Known rows, with every step that occurs
p/b/m/t/c: [ 17   2  25  60   1 -13 -12 -13 -14  -1 -60   2 -27  18 -32  -8  35  -5
  49 -45 -18 -45  -7]
c/t: [ -2  10 -21 -23 -35   6  26  -9   0   1  -7  12  15 -18  23 -25   5 -11
  -5  -5 -11 -30  -9]
r/m/b/p: [ 31  -2 -34 -13  13  11 -34   9 -16 -26  22   2   3  -9  13  23  -5  25
 -14  47   7  29 -10]
r/m/t: [ 24 -12 -17  -4  40   9 -44 -18  -7   3   2 -18 -24   1  32  24 -14 -16
  43  15 -33  13   1]
c/t/m/r: [-11  24 -18 -35 -59  -5  38   2   5 -14  13  17  19 -14  24 -50 -17  -8
 -21 -14  14 -23 -16]
m/t/z/b/p: [-38  -1  -7 -20  48   3  -9  -2  33  29   0  10   4   2   4  33 -11 -11
  16  -6 -32  29  53]
b/z/t/m/r: [ 20  -2  28  43 -23  -1  54  12 -14  -9 -21 -30 -10  37  12 -29   0 -21
 -24 -22  24   4 -10]
r/m/t/z: [  8  -8 -25 -18  45  -8 -42 -25  -2   4   9 -15 -24  -3  26  40 -12 -13
  36  11 -38  23  25]
p/b/m: [ 13  12  36  60 -24 -19   3   2 -24  -4 -46 -12 -34   3 -27 -11  38 -11
  16 -42   4 -44 -22]
r/m/b: [ 33  -1 -33   5  16  20 -27  -1 -20 -21  15  -8 -11  -6  22  13 -10  11
  -7  38  -7  25 -24]
t/m/b: [-35  12  16   4  -4  22  31  43  23 -11  35   5   6   8  -5 -50 -55   1
 -11  -8  19   5 -36]
r/m/b/z/t/c: [ 58 -16 -35  24  17  22 -17 -12 -25 -27 -12  -7  -4  19  15   8   5  18
  -3  36 -11  24 -12]
c/t/z: [-24  15 -33 -44 -28 -18  30 -20   9   3   4  16  15 -26  15  -2   7  -6
 -14 -10 -19 -14  24]
r/m/b/z/t: [ 49  -8 -24  25  14  20 -13   0 -27 -30  -2 -19 -10  15  19  10   0  12
 -13  37  -2  28 -15]
r/m/b/z: [ 44  -4 -32  22  19  34 -13   5 -23 -32   0 -15  -6  11  31  11  -9  11
 -13  45  -4  32 -12]
z/t/m/r: [  2   1  33   8 -41 -41  27  -1  -9  11  14 -18 -25   7 -21 -34  -4 -19
 -15 -45  25 -13 -38]
t/c: [ 22 -21 -22   7  10  14   5 -36   4  24 -27  23   2   6   1 -17  12  -7
  33 -15 -31 -23 -18]
b/p: [-10   0   7 -26  -6  -9   2  22   3   9  14   9  14 -15  -1  12   5   3
 -14   6  25  -1   5]
c/t/m/b/z: [-17  15 -15 -16 -36  26  47  26  14 -26   8  19  34   4  17 -54 -29   7
 -18   3   9 -14  -9]
c/t/m/b/p/r: [-30  10 -11 -44 -34   8  21  21  20 -18  23  31  45 -13  -7 -35 -19  24
 -15  11  19 -17   2]
r/m: [ 31  -7 -18  -6  11   4 -28 -14 -19   2   9 -21 -27 -13  34  17  -1 -15
  11  19 -15   6 -17]
b/p/r: [-19 -14  19 -35   6 -16 -21   4   7  16  17   9  27 -19 -22  37  20  16
  -6  19  29  -1  22]
p/b/z/t/m: [ 18 -13  43  53 -31 -21  15  23 -11 -23 -45 -33 -27  30  -8 -37  23 -17
  30 -38  22 -43  -4]
b/p/r/m/t/z: [-16 -17   1 -52  28 -26 -49 -11   8  10  23   9  23 -18 -18  63  17  24
   9  30  13  18  52]
c/t/z/b/m/r: [-10  32 -41 -28 -39  -7  38 -25   1   9  -9  27  21 -25  13   7  25   4
 -56  -5 -16   5  28]
z/b/m/r: [ 17  29  -2  42 -14  31  32  -5 -12  36 -25   8  -3  -5   9   9  29  -7
 -75  -1  -5  24 -18]
t/m/r: [-17  22  14  -7 -36  -9  32  16   5  -3  28  -5  -8  -2  16 -44 -37 -21
 -21 -27  30   2 -35]

Rows
[  7   8  36  61  -4 -15  -8   0 -17  -3 -51 -10 -32  14 -28  -5  29 -12
  38 -45 -10 -40 -10]
p/b/m/t
[ 22 -26   5   9  24   4 -37 -27 -16  -4   3 -19   4   2 -16  39  23  19
   2  38   5  15   7]
p/r/m/b/z/t
[  8  -9 -29 -17  47   4 -43 -21   5  12   6 -10 -19  -4  28  42  -8 -10
  25  19 -40  31  30]
r/m/t/z/b
[-12  -5  35  15 -19 -19  26  18   3   5  19 -10 -15  14 -35 -39 -17  -3
  -9 -32  17 -11 -41]
z/t/m/b
[ 29  -5  35  53 -46 -27  16  16 -19 -30 -45 -31 -28  29  -4 -36  28 -15
  17 -38  31 -36  -6]
p/b/z/t/m/r
[  7 -24   8 -14  25  -5 -47 -36 -10  17  12 -19  -6 -18  -1  44  20   0
  20  28  -4   0   6]
p/r/m
[-43   3  21 -18  -1  11  13  46  27 -11  43  16  26   2 -24 -29 -42  21
 -14   8  36   9 -13]
t/m/b/p/r
[  3 -27  -4 -43  29 -13 -54 -18   7  11   8  18  29 -11 -19  49  22  28
  24  31   7   5  37]
b/p/r/m/t/c
[-24  17 -16 -27 -37  17  36  21  17 -19  17  24  29  -7   9 -54 -30   7
 -14  -1   6 -20 -18]
c/t/m/b
[ -2  12  30  51   0 -26  -6  -5 -12  -3 -45  -8 -32   9 -32   5  30  -9
  34 -48 -13 -32   7]
p/b/m/t/z
[-25   9  18  20  -1  36  46  49  19 -22  20  -2  11  24   5 -51 -54   0
 -17  -1  23  13 -24]
t/m/b/z
[ -4  21  26  54  31  15  20 -14 -14  26 -30   1 -16  13 -20  16   4 -16
   1 -32 -31   1 -15]
b/m/t
[ 11 -35  -2 -14  48   1 -63 -51   1  20  -3  -5   2  -4  -8  46  17   6
  53  24 -26   0  21]
p/r/m/t/c
[-36   0  -1  -9  49  -8  -4 -16  22  21   0  -4 -13   5   4  24 -20 -25
  38 -23 -39  16  35]
m/t/z
[-13  -7  35   3 -21 -25  21  26   5   2  23  -2  -6  11 -42 -31 -14   7
 -14 -25  27  -7 -30]
z/t/m/b/p
[-29  -2 -19 -45  18 -17 -12 -10  21  30  20  11  10 -27  -1  57  19  11
 -36  22  -7  38  62]
t/z/b/p/r/m
[ -3 -13  -4 -24  12  20 -24  10  17  35   7  13  24 -20   7  36  26  14
 -35  42   8  22  29]
z/b/p/r/m
[-26  17 -18 -40 -40  11  31  29  19 -22  22  32  40 -10   3 -47 -27  18
 -19   4  17 -17  -7]
c/t/m/b/p
[  6  -9 -30 -29  45  -3 -47 -14   6   9  12  -3  -9  -7  23  48  -5   0
  20  25 -30  34  41]
r/m/t/z/b/p
[  9 -19  -2  -6  28   7 -47 -27 -10   1  16 -11   6 -13 -10  40  14  17
   7  41   1  13   1]
p/r/m/b
[ 38 -22  25  58 -25 -18   7   1 -16 -19 -64 -22 -24  32 -10 -28  42 -11
  39 -34   7 -47   0]
p/b/z/t/c
[-26  14  -6 -36 -41   4  37  12  17  -3  14  15  19 -13  17 -51 -24 -11
  -1 -15   1 -33 -12]
c/t/m
[-39  10  15 -14  -7  14  24  54  25 -15  41  16  20   4 -14 -41 -51  13
 -18   2  34  10 -23]
t/m/b/p
[ 25  42   8  51 -26  -4  38 -26 -42  10 -24   0 -18  -3 -10  10  26 -10
 -58 -27   8  11 -39]
b/m/r
[-43  -7  -1 -24  53  -2 -20 -11  34  34   2  10  11   0  -6  45  -4  -5
  19   0 -30  29  62]
m/t/z/b/p/r
